Known rows, with every way that one mark hangs from another:
(segu (zanez (makef nenut) mikad)): [  8.2   8.8  19.7  -5.3 -22.3  23.0 -15.3 -13.6  28.4  -6.3  26.1   9.1
   0.6   8.3 -24.1   6.7   4.6  -7.8  -7.5  12.7   7.8  -1.3 -36.7  -9.0
  -0.4]
(bivadad (nenut mikad) vemovel (zanez lomi makef (segu dife))): [ 36.5  -7.7  16.2 -35.4 -12.9  50.6 -32.0  -5.2  47.5  -2.4  42.8  -1.8
  -9.7 -15.6 -16.2   0.6  -5.8 -12.2 -32.1  19.6   4.4 -21.6 -67.9 -31.4
  -2.4]
(makef nenut (zanez dutumu lomi)): [ 16.8  27.7  12.0 -18.6 -12.1  30.6 -12.5 -12.3   1.2   4.2   5.8   8.5
  11.0  15.7   6.5   3.0  12.7   7.3 -27.2  24.0   6.6  14.1 -19.0  -5.0
  25.3]
(zode (dife (bivadad vemovel zanez))): [ 33.5 -10.6  -4.3  -9.4  19.4   7.1 -22.8  -1.3   3.6  12.1  13.7 -12.0
  10.7 -19.0 -10.8  -6.8  11.6 -41.2  -9.2   4.8   8.5 -10.7  17.3 -17.8
  10.7]
(makef (zanez segu)): [ 21.1   2.1   6.7   3.6 -20.5  23.2  -4.1  -6.3   5.5 -13.2   1.7   3.3
   7.6   3.4   5.0  -3.6   0.4   1.6 -10.2  19.8  -0.3  -4.3 -11.0   0.6
  17.8]
(segu (dife bivadad) (zanez dutumu (makef nenut) mikad)): [ 19.1  12.0  19.7 -20.2 -36.0  46.5 -22.5 -15.1  60.0  11.5  28.6   4.3
   3.6 -14.2 -32.1   9.6  12.6  -6.6 -20.6  30.3  26.2 -15.2 -33.4 -11.0
 -17.2]
(segu (dife (bivadad (nenut mikad) vemovel (zanez lomi makef)))): [ 28.9  -3.9   5.3 -42.0   2.3  35.8 -39.3  -8.5  46.7  23.2  46.9  -4.4
 -12.8 -31.5 -17.5  -1.7  -7.9 -31.0 -27.5  13.0  22.8 -21.9 -47.1 -35.6
  -1.2]
(makef nenut): [ -1.4   9.5   4.7 -14.0  -8.4   5.3   1.0  -5.3   7.9   3.1   9.4   1.0
  -3.0   3.3 -16.0   8.9   5.0  -0.1  -3.3 -20.0  -5.4   7.7  -5.1  -5.1
   5.0]
(bivadad vemovel (zanez mikad)): [ 22.4  -8.5   5.6  -9.5  11.0  24.3 -26.3   5.7   3.3 -14.6  16.4  -0.5
  -0.9  -0.2 -19.4 -15.9  11.1 -20.0  -5.5  26.2   4.0  -7.9 -12.0  -9.9
   5.1]
(segu dife (zanez bivadad)): [ 21.6   1.0  -1.0   4.2 -22.6  20.4  -5.7  -4.8  21.9  19.5  13.6  -2.4
  -5.2  -5.4 -19.7   7.8   0.3  -7.0 -20.4  29.3  19.3 -17.1  -6.5  -9.0
  -8.3]
(makef (zanez lomi (segu dife))): [ 24.7   4.6  12.1  -6.3 -17.5  43.3  -0.8  -4.1  18.8  20.4   9.8  -2.6
   3.4 -10.2  -9.2   3.2  -5.1  -3.7 -33.8  33.8  13.3 -11.9 -38.9  -4.8
   9.1]
(dutumu (dife (bivadad nenut vemovel (zanez lomi makef)))): [ 26.3   8.5   2.8 -20.8   0.7   4.2 -27.8 -12.8  24.4  14.0  30.2   1.3
  18.7 -18.8  -8.8   0.5  -2.6 -31.0 -12.5   4.8  19.7  -3.7 -39.0 -45.3
  19.1]
(nenut (mikad (zanez (bivadad vemovel) lomi makef))): [ 14.6   9.6  14.9 -15.3 -21.2  32.8 -21.3  -3.9  34.2   0.3  35.7   8.1
   7.6   3.1  13.6  -5.0  -7.8  24.4 -17.7  24.3  19.9  -1.9 -50.4 -27.9
  -2.0]
(zode (dife (bivadad vemovel (zanez makef))) peli): [ 34.3 -15.5   0.6   3.9   6.2  -1.3 -20.6 -22.1   7.7   1.5  21.9  -6.4
  29.2 -25.2  -4.4 -18.3  21.8 -37.9  -8.7  10.0   3.2  -2.1  18.0 -25.5
  -4.2]
(segu dife (zanez bivadad lomi (makef nenut) mikad)): [ 10.4  18.1  15.2 -14.5 -35.4  41.8  -3.9 -18.1  49.6  25.5  43.5   1.5
   6.1  -2.6 -37.4  12.2   4.4   2.4 -34.4  30.6  34.4  -8.9 -63.6 -22.6
  -9.0]
(zode dife peli): [ 13.1 -15.7  -1.3   8.9   5.5  -8.9   0.4 -13.7  -6.9  10.2  -1.7  -5.6
  12.8  -3.6 -18.3 -10.2  21.4 -20.8 -11.4   1.0 -12.4  -6.3  23.2   3.5
 -18.1]
(segu dife): [  6.8  -5.2   2.4  -4.5   5.1  16.1  -0.2   2.2  16.1  17.8   2.2  -5.4
  -7.9 -14.3 -18.8   4.6  -4.9 -12.1  -8.0   9.3   1.5 -11.7  -8.6   2.7
 -15.0]
(zanez mikad): [ -4.4  -2.7   3.1  -7.5  -3.2  11.4  -3.6   0.3  11.1  -1.2   7.4   1.0
  -1.1   1.5 -20.3  -7.2   5.9  -0.1  -2.2  13.2   8.1  -9.4 -15.3   3.9
 -10.0]
(zanez bivadad dutumu lomi (makef nenut)): [ -6.4  34.7   5.8 -18.2 -36.5  18.5   6.8 -22.2  29.0  -5.7  24.2   7.0
  36.5  10.9  13.1   7.1  14.2  41.5 -20.6  10.0  18.8  20.7 -36.8 -23.7
   6.7]
(bivadad vemovel (zanez dutumu lomi makef segu)): [ 32.3  12.8  15.7  -6.5 -21.0  41.0 -15.1  -6.0  15.9 -31.0  18.0   3.4
  34.2   6.1  30.6  -7.0   8.8  21.9 -20.8  37.7   8.6   8.3 -38.6 -28.5
  15.1]
(zode (dife (bivadad nenut vemovel (zanez dutumu mikad))) peli): [ 45.5 -18.6   3.7 -26.2  -5.2  14.6 -41.2 -16.2  23.4  -4.0  20.6  -2.1
  22.7  -8.8 -33.2 -24.4  46.8 -36.4 -26.3  26.1   7.2 -20.8  19.2 -16.3
 -15.5]
(makef nenut (zanez segu)): [ 19.2   9.9  12.3  -9.8 -29.8  29.0  -4.1 -11.0  14.7 -10.5  10.9   4.7
   5.5   6.2 -10.4   4.9   7.6   0.1 -14.8  -0.3  -5.4   2.4 -16.3  -4.9
  23.7]
(nenut (mikad zanez)): [ 17.7  -2.5   6.1  -5.5 -12.8  23.4 -24.6   6.4  16.7   4.3   8.0   3.8
 -28.9   2.3  -5.5  -4.5  -6.0   2.7  -6.6   7.5  -7.8 -22.1 -16.2   1.7
  -5.7]
(segu dife (zanez (bivadad nenut vemovel) lomi mikad)): [ 27.1  -5.8  17.9 -32.3 -19.3  36.1 -23.4  -1.7  42.0  25.0  38.6   4.6
  -0.8   1.8 -42.6   4.3   6.4 -15.2 -40.1  41.4  38.6 -16.5 -45.1 -23.9
 -12.7]
(sokite (zanez bivadad (dutumu dife))): [ 22.5  22.9 -12.1   0.2 -19.1  17.8 -12.4 -11.8  11.4 -10.8  -8.1  -1.3
   9.6  15.9  -5.6   0.6  12.4  13.8  -4.5  28.2   4.9 -11.9  -5.3  -6.3
  13.8]
(dutumu dife): [  2.1   3.0  -2.3   0.8   4.6  -1.1  -1.1  -0.7   1.0   6.4  -3.2   0.3
  -0.3  -3.4 -19.6   1.6  -5.1 -11.2   5.0   0.8  -5.1  -5.8  -9.6  -5.0
  -1.9]

Rows:
[ 34.2 -13.1  17.9 -28.6 -32.2  53.3 -27.0  12.6  57.9  14.9  29.1  -2.5
 -25.6 -24.2 -23.1   1.7  -7.0  -4.0 -18.8  11.5  11.6 -34.9 -29.4 -13.4
 -20.0] | (nenut (mikad (zanez (segu (dife (bivadad vemovel))))))
[-12.4  16.4  15.9 -18.9 -14.4  20.7   1.3 -13.2  28.7   8.4  29.5   3.6
  12.1   4.1 -17.6   4.3   3.6  10.6 -14.3   2.2  15.6   8.0 -56.0 -13.2
   0.4] | (zanez lomi (makef nenut) mikad)
[ 21.8  25.3   2.5 -31.3 -51.2  47.8 -18.7 -17.3  44.0  -3.9  39.7  -0.8
   4.7  -9.2   5.0  -1.6   8.6  25.0 -28.2   5.4  12.9 -10.7 -50.2 -32.3
  13.4] | (dife (bivadad (zanez dutumu lomi (makef (nenut mikad)) segu)))
[ 22.5  14.8  -4.8 -28.9 -23.3  23.1 -36.3 -18.3  34.0   0.9  29.9   2.0
   1.9 -11.6  12.1  -7.2   7.1   2.0 -24.6  17.9  17.6 -18.4 -33.8 -30.4
  10.2] | (dife (bivadad (nenut mikad) (zanez dutumu lomi makef)))
[ 12.2  20.6  -9.8  -0.1 -19.0  10.6  -1.5  -8.0   3.2  12.2   8.8  -6.9
   1.4  14.7   7.7   3.2   4.9  17.1 -20.5  15.9  21.7  -3.3 -19.8 -11.8
  26.5] | (sokite (zanez bivadad lomi))
[ 26.7  20.1  11.7 -14.1 -30.4  37.5  -8.9 -13.3  19.5 -16.3   1.2   9.8
  15.0  10.5 -18.6   5.0  11.6   3.1 -14.0  17.4 -12.1  -1.3 -22.0  -6.6
  18.7] | (makef nenut (zanez (dutumu dife) segu))
[ 24.3   8.4   2.1 -28.6 -45.2  46.2 -15.9 -18.6  63.2   4.3  36.5  -5.5
 -10.0  -4.0 -15.6  12.1  -3.8  17.2 -35.1  18.1  19.9 -30.8 -73.0 -21.5
   3.9] | (sokite (zanez (bivadad (nenut mikad)) lomi makef (segu dife)))
[ 33.3   9.3  23.6  -5.0 -41.0  34.6 -19.5  -4.9  50.6 -19.9  12.2   9.0
  29.0  -7.7   8.7   0.9   2.6  13.7  -0.6  22.7  10.1  -9.4 -32.0 -26.2
  -3.7] | (mikad (zanez (dutumu (dife (bivadad vemovel))) makef segu))
[ 16.2  28.8  11.9 -26.8 -59.1  53.0  -2.8 -18.7  33.9  -9.4  27.9   8.4
  28.4  19.5 -13.6  -5.5  25.4  38.4 -38.2  37.9  26.6  -0.9 -47.1 -13.9
  16.7] | (makef nenut (zanez bivadad dutumu lomi mikad segu))
[ 14.6  16.3   1.9   3.3 -31.7  14.7  -1.8  -1.7  13.9  18.9  13.4   0.9
   8.2   9.9   9.1   1.1   2.8  24.5 -22.3  16.8  22.4  -8.2 -26.4 -17.0
  11.7] | (mikad (zanez bivadad lomi))
[ 26.1   9.5  -5.5  -9.6 -20.5   8.2 -28.8 -20.6  30.8 -17.2  13.6   3.1
  20.6 -12.1  15.4  -4.1  15.0  -6.6  -8.5  11.1  11.5  -8.9  -5.3 -24.6
  13.9] | (dife (bivadad nenut (zanez dutumu makef)))
[ 21.5  -9.3  19.2 -50.0 -31.1  47.6 -28.4  -8.7  75.8 -14.8  34.5   5.4
   3.3 -24.3 -11.8   3.0   0.8   5.5 -16.6  14.5  14.8 -21.0 -38.7 -19.1
 -28.8] | (zanez dutumu makef (segu (dife (bivadad (nenut mikad) vemovel))))
[ 48.2 -18.5  -3.7 -34.4  -1.5  15.1 -49.9 -15.4  20.7  -1.4  23.0  -3.4
   1.0 -13.1 -21.4 -22.7  35.1 -35.7 -26.0  13.4  -4.8 -23.1  24.0 -19.1
 -15.0] | (zode (dife (bivadad (nenut mikad) vemovel (zanez dutumu))) peli)
[ 13.2  13.2   7.0   3.7 -38.1  27.7 -13.8 -17.3  32.8 -24.5  19.0  11.7
  26.0  13.7   2.4  -6.1  15.0  25.4 -12.1  54.9  26.9  -6.1 -25.1 -11.1
  -9.8] | (segu (zanez bivadad dutumu makef mikad))
[ 15.0  -2.6   5.3 -50.3  -4.6  17.0 -35.8  -0.7  37.5  -1.0  18.9   7.9
  -7.4 -10.3 -23.7  -2.1   3.2 -15.1  -5.1   4.6   5.8 -15.7  -9.9 -19.2
 -15.4] | (zanez (dutumu (dife (bivadad (nenut mikad) vemovel))))
[ 20.4  21.0  10.5  -9.8 -65.3  50.4 -11.8 -11.2  49.4 -16.1  26.1   7.8
  16.9  10.9  23.8  -3.5   3.7  59.8 -27.6  37.3  17.6 -17.0 -60.3 -22.7
  -5.3] | (nenut (mikad (zanez bivadad dutumu lomi makef segu)))
[ 10.5 -13.5  -6.4   2.6  -7.0 -13.6  -0.2 -16.1   4.7  23.8   5.9  -8.5
  14.4 -18.9 -16.1 -11.1  20.9 -23.7 -11.3  -7.0   4.5 -10.3  30.2  -4.3
 -16.9] | (zode (dife bivadad) peli)
[ 36.0  11.6  22.8 -17.5 -58.4  44.0 -16.5 -11.4  72.8  13.7  22.7   2.1
  16.9 -14.0   5.8  12.0   5.1  19.5 -35.2  21.6  27.7 -25.6 -55.3 -23.9
  -5.9] | (mikad (zanez dutumu lomi makef (segu (dife (bivadad nenut)))))
[ 30.0   0.5   3.7 -36.1  -9.3  24.1 -49.4 -12.3  37.6 -23.8  30.9   6.6
   3.1 -13.3   7.6 -11.2   9.1 -11.3  -8.5  15.7   9.6 -11.5 -15.0 -27.9
   1.8] | (dife (bivadad (nenut mikad) vemovel (zanez dutumu makef)))
[ 38.8   0.5   9.2  -9.1 -16.2  35.4 -20.7   3.5   8.3 -35.4   6.0   1.9
  15.4   7.0  12.9  -9.6  16.4   9.9 -12.8  28.2  -5.2  -2.3  -4.2 -15.2
  10.4] | (bivadad vemovel (zanez dutumu segu))
[ 17.0  11.4  19.4 -33.7 -33.0  22.0 -12.4 -12.5  50.5  -6.8  25.9   8.5
  38.0  -8.1   3.5   6.4   4.8  11.1 -16.3  11.7  23.4   0.6 -49.3 -38.1
   0.6] | (zanez (dutumu (dife (bivadad nenut vemovel))) lomi makef segu)
[ 15.5  29.6  11.1 -39.2 -24.9  45.6 -26.9 -16.4  35.1 -17.8  34.2   4.5
   6.5  19.1   7.4   4.5   9.6  31.3 -22.6  17.8  16.1  10.4 -46.3 -22.3
  16.7] | (sokite (zanez (bivadad vemovel) dutumu lomi (makef (nenut mikad))))
[ 27.1  -0.5  -4.9  -9.5 -10.2  12.2 -22.6 -16.8  43.0  14.8  23.5  -6.7
   0.3 -33.7 -16.6   2.9   2.0 -33.2 -12.9   2.0  13.7 -22.0 -19.5 -23.3
   3.3] | (segu (dife (bivadad nenut (zanez makef))))
[  8.9  22.8   5.5 -16.5 -51.8  20.3   2.7 -22.7  45.0 -14.3  20.7   8.3
  43.8   8.0   2.4   6.2   8.5  36.1 -21.0  19.4  17.3  -4.6 -58.5 -32.3
   1.0] | (zanez (bivadad nenut) (dutumu dife) lomi makef segu)
[ 27.1  28.6  22.5 -13.9 -69.0  58.7   0.6 -15.8  67.2   3.1  28.6   1.9
  25.9   4.4  -3.0  14.6  11.7  46.1 -36.8  23.5  19.1  -8.0 -64.2 -24.3
  -3.0] | (mikad (zanez bivadad dutumu lomi (makef nenut) (segu dife)))
[ 10.5  -0.1   9.6 -11.8 -22.0  32.4  11.4   2.9  25.1  20.8  13.1  -8.0
   0.3 -10.6 -12.6   8.1  -6.3  10.2 -26.8  13.3  13.8 -13.6 -41.7  -8.7
  -8.8] | (zanez lomi (segu dife))
[ 26.0  -1.1  12.2 -31.0 -35.8  45.1 -15.6  -9.0  53.8  30.8  30.0  -1.3
   1.9 -20.3 -37.2  -0.7   4.5 -16.5 -40.9  26.9  37.1 -31.5 -51.9 -13.9
   2.1] | (makef (zanez lomi mikad (segu (dife (bivadad nenut)))))
[ 12.5   5.9   5.0 -22.6   0.1   9.8 -15.4   1.0  17.2   0.3   3.4   4.2
  15.9 -10.6  -6.4  -2.8   5.0  -6.5   2.9  13.6  12.0   0.6   3.8 -15.3
  -6.7] | (zanez (dutumu (dife (bivadad vemovel))))
[ 29.3   2.2  13.6 -26.3 -31.5  41.2 -41.4 -10.2  72.4   8.2  22.0   5.9
 -12.6 -20.8  -8.5   5.5  -0.1  -0.1 -18.2  18.8  12.0 -35.4 -33.3 -11.1
 -23.2] | (segu (dife (bivadad (nenut (mikad (zanez dutumu makef))))))
